Each row comes from the steps of one path. Every step used is in the known rows, and no mark comes twice. Write the path behind each row, first mark first.
Known rows:
tubot, fuvuz: [  2   7   3 -21   2 -10 -17 -18   7 -14  19  16  32   6 -27 -19   7 -32
 -34 -12  24  15  14]
rumali, fuvuz, tubot, fazum: [  4  39 -30   7   6 -14   4   0   4 -34  68  17   2  -1 -24 -18 -13 -55
 -72  -8  58  28 -18]
vame, fazum: [-11   5   6   5  19  -4 -53 -17  21   2  47 -16  -5   4 -30 -19  25  30
 -29  -4  13  12   0]
fazum, tubot, fuvuz, rumali: [ -1  31  -3  19  12 -54  22 -57 -24 -14 -26  12 -19  13  -7  15  31 -61
  -5 -15  18 -13  -1]
rumali, fuvuz, detu, fazum, tubot: [ 17  -3   7  17   7 -15  27 -20  39  11 -44 -21  60  14 -22  36  15  -5
  36  12 -25 -12 -28]
detu, fazum, tubot, fuvuz: [ 19  -1   5  -9 -15 -36   8 -48  27  -1 -22   2  57  17 -28  -4  -4 -36
  16 -14   0  16  -3]
tubot, fuvuz, detu, fazum, rumali: [ 29  -6  32  -3   7 -10  -2 -16  31  12 -14 -20  77  -3  -7  -3  29 -45
 -12  33 -58  16   6]
tubot, fazum: [ -5  24 -11 -22  20  19 -20  25  -1 -26  55  15 -11 -11 -25 -19   7 -16
 -53  -7  84  30   6]
detu, fuvuz, tubot, fazum: [ 24  63 -17  30  17 -31 -23 -18 -12 -35  50   7 -22   3  -4 -13   6 -62
 -77 -22  78  36 -14]
taput, fazum, tubot, fuvuz, detu: [ 12  -6   6  30  31  -7  21  -7   3  -7  12  12  62   0 -10  32  -3 -14
 -29  13  -3 -10 -20]
vame, fazum, tubot, fuvuz, rumali: [ -5  29  -3  25   9 -61  12 -64 -17 -12 -10   7 -22  17  -9   7  24 -51
  -9 -14  11 -11  -5]
fuvuz, vame: [-17  -5 -13  -9  39   6   9   4   3 -22  15 -11   2 -22 -19  -4  74 -10
  -6  21  34  19  10]
rumali, fuvuz, vame, fazum, taput: [-13 -39  -1   9   6  -1 -28 -11  28  -4  23 -14  43 -16  13 -24  28  22
 -28 -18  11   6  -2]
rumali, fuvuz, detu: [-16   7   4   7  39  29   7  42  21 -10  29   0  49   5 -14  25  13   1
 -51  38 -14 -35 -22]
rumali, fuvuz, tubot, fazum, vame: [ 14  27  -8  34  22 -32  10 -13 -35  -3  33   5   7  38 -39  -8  -3 -58
 -75   5  22  54 -10]
detu, fuvuz, vame, fazum, taput: [  1 -23   8  26  13 -12 -47 -24  17  -4  10 -20  27 -13  26 -20  42  16
 -32 -29  25  13   0]
fazum, taput: [  9 -22  17   1  14  21 -31  -7   3  -2 -21  -1  34 -23  20   1  37   8
 -23 -43  32   3  15]
fazum, tubot, fuvuz, detu: [  0   8   7  17  32   4  19  -8  -1 -13   7   7  52  13  -4  25  -1 -16
 -23   9 -11 -14 -20]
taput, fazum: [ 38 -32   1  30  25 -15 -20   6  12  10  13  14  26 -48 -42  22  41   8
 -37   4  54  19  12]
vame, fazum, tubot: [  7  -4 -21  24   7 -22   0 -39  10   8 -16 -22   3  14 -33   3  20  31
  37 -17  10  18 -28]
detu, fazum, taput: [ 19 -23  45  -4   3   6 -39 -21  36   7 -32 -11  62 -21  22   8  33  -7
 -15 -34   6  -1  24]
vame, fazum, detu, fuvuz, rumali: [  1  61   2  43  35 -74 -49 -51 -31  -6 -21 -13 -58  21   7  15  69 -38
 -18   1  42 -16  10]
fuvuz, vame, fazum, taput: [ -9 -35   8  12  14   2 -35 -22  17  -4  17 -15  32 -21  20 -19  37  23
 -24 -27  18  13   6]
detu, fuvuz, vame: [  5  18 -12  19  37 -23 -15  -3   3 -23   1 -24 -10  -7  -4  -7  84 -23
 -22  19  48  20  -1]
rumali, fuvuz, detu, fazum: [  3   6  45  -6  20   6 -14  10  62   5   6 -15  73   3 -14  27  17 -20
 -28  38 -36 -29   1]
vame, fazum, taput: [  0 -26  17  11   8   6 -51 -22  16   3  11 -11  30 -14  16 -14  23  28
 -30 -41  18   7   7]
rumali, fuvuz, vame: [-26 -15 -31 -14  22   2  23  24  26 -21  26 -10  24 -13 -32 -15  56 -12
 -15  39  20   6  -6]
tubot, fuvuz, vame, fazum, taput: [-10 -36   7   9   6  -7 -32 -29  19  -8  24  -8  43 -16  20 -27  24  11
 -29 -29  15  15   7]

Write each row's path:
[ 15   4  45  25  31 -18  -2  -6   5  24 -10 -17  57  41 -33  23  18 -34
 -46  36 -44  13   2]
rumali, fuvuz, detu, fazum, vame
[ 14  42  -8  29  26 -54 -89 -29  -8   3  -9 -27 -17  29  -9  -8  52   7
  -9   1  51  15   8]
vame, fazum, detu, fuvuz
[ 12 -15  -6 -19 -16  -8   3  19  55  12  -5 -17  70   3 -39 -19  22 -26
 -14  40 -38   3 -10]
detu, fazum, rumali, fuvuz
[ 49 -35  -7  24  11 -17  -2  -2   5  19 -10  -5  44 -40 -33  -3  49 -15
 -16  20   2  42   5]
taput, fazum, rumali
[ 42 -30 -24  42  11 -29  23 -23   4  14 -39  -2  26 -23 -41  32  31  15
  31 -12  39  23 -21]
taput, fazum, tubot
[ -5   6   8  22  29  -3  10 -15   5 -10  24   2  51  17  -6  18  -9  -6
 -26  10 -17 -13 -24]
vame, fazum, tubot, fuvuz, detu
[ 19   8  54  27  40 -16  -8 -16  -6  23 -15 -17  46  36 -26  29  27 -33
 -42  28 -36  19  10]
fuvuz, detu, fazum, vame
[-25  -6  -8   6  27 -11 -29 -17  22  -8  56 -22  -3  -5 -25 -25  45  22
 -19  16  14  21   0]
fuvuz, vame, fazum
[ 39  24 -10  42  29 -59 -73 -18 -12   7 -25 -12  -1   4 -14  12  60  -4
 -13   5  72  18  13]
taput, fazum, detu, fuvuz
[ 17  51 -16  16  27 -43 -73  -8 -18 -11  -5 -12 -20  22  -6  -8  44 -15
 -21  -1  87  22  10]
tubot, fazum, detu, fuvuz
[ 14  63  13  43  34 -54 -29 -35 -24 -13 -29  -9 -57  10   9  21  73 -54
 -41  -6  43 -22   2]
detu, fuvuz, rumali
[ 10 -19 -19   9  35 -31 -44 -13 -19  13  -7   9  22 -23 -38  21  47  18
  22  14  59  24  37]
taput, fazum, detu
[ -6  22 -29   9  39 -35 -25  -4 -11 -26  11 -18 -12   0  -5 -13  73 -22
  -7  26  71  31   9]
tubot, fazum, detu, fuvuz, vame
[ 29  19 -20  11   6 -14   7 -16 -13 -12  23  -4  15 -12 -13 -26  21 -59
 -37   4  11  53  -8]
fuvuz, tubot, fazum, rumali
[ -2 -12 -30  25  13 -27  17 -38  11   0  -9 -27   5   7 -30  -1  35  25
  43  -3  10  24 -29]
fuvuz, vame, fazum, tubot
[  5 -19 -14   3   4 -23  -7 -24  13   3  26 -25  34  -4 -21 -44  39 -17
 -10  27 -30  45  -3]
tubot, fuvuz, vame, fazum, rumali
[ 15 -10  -3   6   7 -10 -24 -17  10  14  13 -27  22  -4 -24 -31  39   1
 -10  15 -27  36  -3]
vame, fazum, rumali
[  9  13  58  -3  31   9 -23  -4  47   5  -1 -16  58  -3  -5  34  30 -19
 -23  25 -25 -21  12]
fuvuz, detu, fazum
[ 12  33 -21  31   7 -31  11 -32   7 -17  19   0  19   4 -23   6  17 -55
 -47  -7  -5   4 -22]
rumali, fuvuz, tubot
[ -2 -38 -37   2  14 -15  33  22  27  -9  20 -11  47 -27 -35 -18  58 -20
 -13  53   4  23  -9]
taput, fazum, rumali, fuvuz, vame
[ 21  45  -7  23  30 -44 -75 -19 -17  -1 -31 -20 -15  22  -6   4  63  -7
  -4   0  61  11  13]
fazum, detu, fuvuz
[ 21   2  16  20  16 -13  21 -31  28  10 -49 -22  49   9 -16  40  23  -4
  41   3 -18  -5 -20]
fuvuz, detu, fazum, tubot
[-24  -9  -8  -1  15 -23 -25 -27  24 -12  66 -13  13   2 -26 -37  26   6
 -27  13   9  25   0]
tubot, fuvuz, vame, fazum
[ 24   6  46  17  25 -24 -17 -25  -4  26 -24 -18  33  34 -38  14  34 -34
 -30  15 -20  34  19]
detu, fazum, vame
[ 23 -35 -28   6  -8 -14  11  30  36  13   8  -2  64 -17 -49 -15  22 -13
 -28  39 -10  12 -16]
taput, fazum, rumali, fuvuz
[ 14   2   1  16   8   2 -19 -20  -7 -22  20  12  24 -23  28  -9   5 -31
 -57 -53  56  24   2]
fuvuz, tubot, fazum, taput
[  5 -18 -13   7  13 -14  -8 -17  12   5  21 -31  23  -9 -20 -36  53  -5
  -4  28 -27  43  -3]
fuvuz, vame, fazum, rumali
[  9  -1 -29  39  12 -41   5 -42  11   1 -16 -33  -1  15 -23  -2  39  19
  35  -4  17  24 -35]
detu, fuvuz, vame, fazum, tubot
[ 28  24 -12  31  -6 -43  15 -42  22  -5   5 -11  45   3 -19  -1  19 -73
 -35   7 -40  15 -21]
detu, fazum, rumali, fuvuz, tubot
[ -2 -17 -25  -7 -11  -9  -5  19  41   9  24 -17  48   8 -43 -36  15  -2
 -24  35 -30   9 -22]
vame, fazum, rumali, fuvuz
[-15  31 -40  -8  21 -30 -28 -16 -25 -18  32  11   4  10 -25  -7  10 -25
  -3   7  62  30  16]
rumali, fuvuz, tubot, fazum, detu
[  5 -14 -26 -14  -8   0   9  28  31   6   3 -11  51   2 -40 -24  25 -16
 -20  34 -20   7 -16]
fazum, rumali, fuvuz
[ -5  -1   0  10  32  23  16  39  19  -3  20  -7  61   3 -12  15  16  -9
 -43  48 -37 -24 -25]
fazum, rumali, fuvuz, detu
[  9  46 -18  10  18 -10  -6 -14 -13 -34  60  16 -14  -8 -14 -11  -1 -54
 -66 -20  69  37  -6]
fuvuz, tubot, fazum
